Known rows, with every step that occurs
R, L, Y, T, Q: [  8.8  16.4  35.9  -2.5 -29.8  -2.1   5.0   0.6  19.8   5.7  21.0  -8.3
  10.1  -8.1   0.3  26.0 -11.0 -10.2  16.5   2.8  37.0]
R, L, Y, T: [ -8.6   9.5  35.6  -7.6 -34.2 -13.7  18.2   4.4  11.3   5.1  18.5 -23.7
  15.1 -37.3  -1.1   1.1 -13.5  -2.9  27.2  -0.2  10.3]
Z, Y, L, R, T: [  0.1  11.3   9.7 -24.8  -5.0  19.7  15.7  13.8 -13.9  15.2  -7.1 -30.7
  29.4 -18.8  -3.6   6.1 -23.0   0.8  29.0  -3.1  -5.7]
L, Y, T: [-12.5   2.8  39.9  -7.0 -25.8 -17.8  17.8   4.3  11.5   4.2  17.9 -16.9
  13.2 -24.4  -0.5   4.5  -5.2  -1.6  18.9   7.6 -18.3]
R, Z: [-30.3  -1.8  34.1   0.1 -20.9  20.8  12.5   6.7   0.0  12.5  11.1   5.5
 -11.1 -15.4   6.1  42.5 -23.8   3.3  21.4   0.4 -18.3]
Q, Z, Y, T: [-45.2  -8.2   9.1  -7.9   2.0  13.9  23.3  11.5   7.6  -4.9   5.6  12.2
  13.0 -31.8 -15.1 -19.0  -3.2  -3.7  11.2   6.1   6.5]
Q, L, Y, T: [ -1.2  -9.3  39.1  -7.3 -22.2 -18.1  11.6   3.1  15.1  -5.2  18.2 -12.6
  13.2 -11.8 -19.0  19.7  -2.5  -1.1  22.5  14.6 -15.0]
R, T, Y, L: [  6.9  11.0  17.7  -4.0 -26.9   4.3  16.2   7.3   0.1   6.1  14.1   9.2
   7.9   1.4  -7.1  50.7 -16.5  -8.7  17.3   3.6 -15.1]
T, R: [ -6.3 -12.1  38.4 -31.4 -29.3  20.5  21.3   7.3  23.6   8.6  18.0  26.4
  -3.7 -28.3   0.0  14.0  -5.7  -0.1  13.3  -1.7 -48.3]
R, L, Y: [ -4.9  15.9  36.4   3.0 -43.3  14.8  13.8   4.2   2.0  15.1   9.7 -25.8
  -7.1 -41.8   2.7  11.2 -16.5   6.2  28.0 -13.4 -20.9]
Y, L: [  1.2  10.2  35.5  -0.4 -35.6  -4.8  15.7   1.1   4.4   9.6  13.4  15.2
  -7.3 -21.1   2.4  -2.3  -9.0   2.4  15.9   3.5 -33.9]
Y, L, R, T, Q, Z: [ 14.0  16.8  35.8 -14.9 -24.4   9.0   4.6  10.3  -3.1  -3.1   7.8   3.4
  17.8   2.6 -26.5   3.4 -17.7  -5.0   9.4  -3.2   5.3]
Z, Y: [-47.2  -6.7  -0.5   3.6   2.7  50.2  19.7   8.3   2.1  15.6  -5.8  11.2
 -12.4 -37.7   6.3   1.1  -3.4   5.5  14.7  -3.5 -29.6]
Y, T, Q, Z: [-12.0   3.2  42.2  -3.6 -25.4   1.9   9.8   4.1  14.0 -10.1  18.5  28.2
   5.7  -7.1 -23.1  -5.6  -6.0  -6.5   2.0   2.4   4.9]
T, Y, L, R: [ 28.7  20.0  30.2 -30.9 -35.2  -4.3  23.1   9.4  -2.6   8.3  -0.6 -20.3
   3.0   4.0  -2.3  33.7  -4.3   4.6  13.0   5.8 -27.1]
Q, T, Y, L, R: [ 28.5  22.4  28.1 -34.0 -35.4  -4.6  24.4  11.3 -13.3   2.5  -0.1 -18.5
  -0.2   5.9 -18.1  33.8  -4.3   3.7  14.2   6.9 -13.3]
Q, Z, Y, L, R: [  6.6  17.1  15.8 -29.5 -14.5  11.8  21.4  15.7  -7.1   6.0 -12.0 -23.0
   6.5 -16.9 -10.7 -11.2  -4.0   9.8  12.2   3.1 -11.5]
T, R, L, Y: [  8.2  10.2  34.9 -18.4 -42.3  17.4  16.0   9.3  15.1  12.8  15.2 -20.9
  -1.7 -40.7  -0.9  22.5 -14.9   2.7  26.2 -11.4 -14.9]
Q, L, R, Z, Y: [-24.8  -7.7  -1.4 -17.6  12.9  47.8  13.7  17.4  -3.3   9.1 -14.2 -18.8
  -3.3  -8.2  -8.4  48.8 -13.2   8.2  23.1   7.1   8.9]
Q, L, R, Z, Y, T: [-23.2 -11.4   6.7 -23.3  11.1  11.5  17.9  14.6   7.2  -1.0  -0.7 -16.1
  19.1  -7.4 -13.0  32.9 -10.5  -1.6  24.0  17.7  35.7]
Z, Y, T, Q, L: [ -1.0 -18.1  18.2  -1.8  -1.3  19.7   1.9   0.9  22.8  -7.8  10.8  23.3
   3.5   8.5 -26.2  37.7   0.4  -6.9  15.0  17.2  19.3]
Q, Z, Y, T, R: [-21.3 -16.0  14.6 -39.6  -2.1  17.2  25.0  17.5  26.3  -4.6  14.3  22.4
  15.7 -29.1 -14.7   1.4  -1.6  -7.3   9.5   7.3   3.2]
Y, L, R: [ 22.7  18.5  39.2 -28.9 -35.3  -8.2  19.7   6.6  -3.7  11.6  -0.9 -23.4
   5.3 -13.8   1.8  -4.4  -7.2   9.1  17.2   3.9 -32.3]
Q, T, Y, L, R, Z: [ 12.9  19.7  25.1 -28.9 -24.8   2.5  17.7  17.2 -15.3   4.3   3.1 -23.0
  -3.0  16.3 -15.1  72.6 -20.7   0.4  21.3  10.3  20.9]
Z, Y, T, Q: [-18.9   1.9  13.4  -2.3  -0.2  20.1   9.7   3.3  20.3   6.9  10.5  15.7
   6.3  -5.0   3.0  19.9  -2.8 -10.4   8.8   9.5  30.9]
Q, L: [ -7.0 -22.4  38.2   1.9 -25.3  18.0   8.7  -2.9  10.5  -3.8  10.4  24.2
 -10.9 -13.9 -24.0  19.0  -4.0   6.6  20.9   5.9 -52.5]

Rows
[-16.8  -2.3  17.9  -2.1 -19.2  28.8  18.1   6.9   0.0   8.1  11.0  10.5
   6.4  -4.6  -7.1  62.4 -18.4  -6.9  17.6  -5.5 -34.8]  R, T, Y
[ -2.6  -2.4  31.6 -30.9 -39.4   7.3  23.0   6.4  25.0   4.2  22.9   9.2
  13.8 -46.4  -2.8  -1.5 -18.8  -6.6  26.5  -7.5  20.2]  Y, T, R, L
[  4.0 -13.9  34.9 -32.8 -14.2   0.5  10.9  16.3  23.6  -2.7  22.7  -4.2
  11.4   2.8 -15.2  74.5 -17.8  -5.6  24.6  16.7  19.2]  Q, L, Y, T, R, Z
[ -8.6  12.8   6.3   0.7  -7.4  23.0  11.3  11.7   4.8   2.3   2.4  20.7
  -5.8 -11.4 -12.9   3.4  -4.6  -1.5   5.0   5.2  12.6]  T, Q, Z, Y, L
[ -4.9  -8.7  34.7 -36.2 -29.7  20.9  22.2  10.4   6.8  -0.8  18.9  30.5
  -9.3 -23.7 -24.3  14.8  -5.1  -1.4  15.1   0.3 -26.6]  Q, T, R
[  4.9  -6.9  39.4 -39.1 -25.3  -7.6  20.8  11.5  29.8   2.9  24.3  -0.9
  16.0 -21.6  -3.5  22.0  -3.4  -6.0  15.9   8.2 -15.7]  L, Y, T, R
[  9.4  13.0  30.4 -25.2 -22.2   2.2  14.3   9.1 -12.0  12.7   1.0 -29.1
  30.1 -15.9  -3.7   3.4 -25.3   1.5  29.9  -3.4 -20.6]  Y, L, R, T
[-14.6  -4.3  12.4 -30.3 -22.6  23.8  24.3  10.7  23.7   6.2  14.4   5.6
  13.3 -49.2  -2.2   0.7 -16.6  -7.9  26.5  -6.2  34.8]  Z, Y, T, R, L
[-16.8   7.2   3.4  -0.1  -8.8  20.8  16.9   8.8   2.1  12.1   0.2  10.2
  -7.9 -25.7   2.8   1.2  -4.9   1.9  15.2   5.3 -10.3]  Z, Y, L
[-37.6  -0.3   2.4   3.7   4.1  53.5  12.1  11.7   4.6   3.1  -4.1  23.4
 -10.4 -18.9 -14.8   2.7  -2.5   0.5   2.4  -3.4  -0.2]  T, Q, Z, Y
[ -9.1  12.2   1.4  -0.6  -0.9  25.8   8.5  13.5  -0.4   2.7   2.3  13.3
   8.4  -9.4 -15.6   7.5 -13.4  -6.1  11.6   2.2  21.9]  R, T, Q, Z, Y, L
[  7.3  16.5  35.0 -24.9 -25.5  -0.5  14.2  13.0  -7.5  12.4   2.0 -26.3
   2.9  -0.4   3.3  41.8 -23.1   7.0  23.7   7.7   2.5]  Y, L, R, Z
[  8.7  11.7  23.8  -2.4 -33.8   0.1  19.6   4.7   6.9   5.1  14.1  18.5
  -9.8   0.6  -3.2  45.3  -5.3  -3.8   9.7   7.0 -25.7]  T, Y, L
[ 12.6  17.5  27.1 -26.5 -25.0   2.6  17.4  15.4  -5.2   9.5   2.2 -24.1
   0.8  12.5   0.4  71.8 -20.9   2.9  19.6   9.2   6.3]  T, Y, L, R, Z
[  0.3   4.9  19.7 -21.0 -20.4  24.4  20.5  10.5  -6.9   9.2   2.1 -14.9
  15.3   0.8  -7.5  60.8 -17.3  -3.0  18.9  -4.7 -31.5]  L, R, T, Y
[-42.1  -8.8   7.1  -5.7   2.3  14.0  23.3   7.6  10.5   5.4   6.3   6.2
  10.8 -34.1   1.5  -7.9  -3.0  -3.3  16.1   8.1   3.5]  Z, Y, T
[ -9.3   6.5  -1.8 -21.7  -2.3  23.5  17.3  19.9   0.0   5.3   5.4  10.9
  -7.0  -9.6 -13.2  40.3 -13.9  -3.6  19.1  11.5  33.1]  Q, T, R, Z, Y, L
[-24.4   5.6   0.1 -12.6  10.3  51.9  11.0  16.6  -5.2   4.8 -10.7  -3.6
  10.3 -14.1 -16.9   5.4 -10.7  -0.7   9.6  -6.0  12.1]  L, R, T, Q, Z, Y
[-52.3  -5.5  -3.1   2.0  10.5  52.5  16.3  14.5  -1.4  16.1  -5.6   3.0
 -12.7 -24.7   7.1  37.4 -16.1   4.5  19.3   1.0   2.3]  R, Z, Y
[ -3.7 -17.0  16.1  -3.5   3.9  22.0  -0.9   4.7  20.9  -7.6  11.4  17.4
   3.9  17.8 -25.7  62.1  -7.5  -8.2  18.7  20.4  39.0]  R, Z, Y, T, Q, L
[ 29.1  -2.2  41.8 -30.8 -21.2  -2.2   8.4   2.3  11.0  -3.5   3.9 -14.7
  14.4  11.2 -21.3  25.1  -2.2   2.3  17.4  14.3  -1.9]  Y, T, Q, L, R
[-39.4 -11.2  -4.0 -20.0  12.0  54.3  17.8  20.0  11.0  13.9  -0.8   8.9
  -7.6 -21.3   5.5  49.1 -14.4   0.5  18.0   3.3   9.1]  T, R, Z, Y
[ -0.3  14.6  39.6  -4.3 -32.5   1.2   7.5   6.9  12.3  -8.0  18.6   4.3
   8.6 -13.8 -24.5   1.1 -11.8  -6.7   8.8  -3.3  26.3]  R, L, Y, T, Q, Z
[-12.0   4.9  42.1   2.2 -28.8  20.3   6.8   3.3   7.7  -4.0  13.1  32.0
  -9.1  -9.6 -20.2  -0.9  -7.1  -0.4   0.8  -5.0 -20.3]  T, Q, Z
[-21.4   2.7  11.5  -3.8   4.5  21.2   6.3   7.5  17.3   6.5  10.8  10.3
   6.2   4.0   4.1  43.9 -10.7 -11.3  11.5  12.2  51.5]  R, Z, Y, T, Q
[-20.1   8.4   0.6  -0.6  -3.7  22.9  14.1  13.8   1.0  12.7   0.8   4.2
  -7.3 -14.7   4.7  30.6 -15.0   0.6  18.5   8.9  14.5]  R, Z, Y, L
[ -3.4   9.3  43.4  -3.4 -24.8  -1.2   8.0   6.9  12.7  -8.2  18.1  10.4
   6.1  -4.2 -23.4   4.3  -4.9  -4.9   3.7   2.9   4.5]  L, Y, T, Q, Z
[-20.2 -16.3  13.3 -38.5  -1.9  17.1  25.6  14.2  29.5   3.5  14.5  18.1
  14.6 -28.5  -2.0  11.3  -1.9  -7.6  13.6   8.8   1.2]  Z, Y, T, R
[ -9.1   4.2   0.3 -17.6  -2.1  24.5  15.7  18.1  10.4  11.1   4.6   9.0
  -2.8 -12.7   2.6  40.0 -13.9  -1.8  18.2  10.8  19.2]  T, R, Z, Y, L
[ 10.8  17.5  11.8 -17.0  -3.2  27.4   3.2   9.4  -0.6  14.7  -1.6 -14.2
  21.0   5.7  -0.7  31.7 -18.3  -6.7  18.8   1.0  27.0]  Z, Y, L, R, T, Q
[  5.8  11.4  39.9  -2.1 -22.8  -5.6   4.6   0.8  20.2   5.9  20.2  -2.2
   7.7   1.6   1.6  30.6  -4.6  -8.6  10.2   8.9  14.3]  L, Y, T, Q
[  8.6 -14.6  38.9   4.2 -23.0  21.9  -1.7  -4.8  18.2  -3.8  14.0  29.7
 -10.7   9.4 -24.7  40.3  -2.8  -0.3  15.2   9.2 -19.5]  T, Q, L
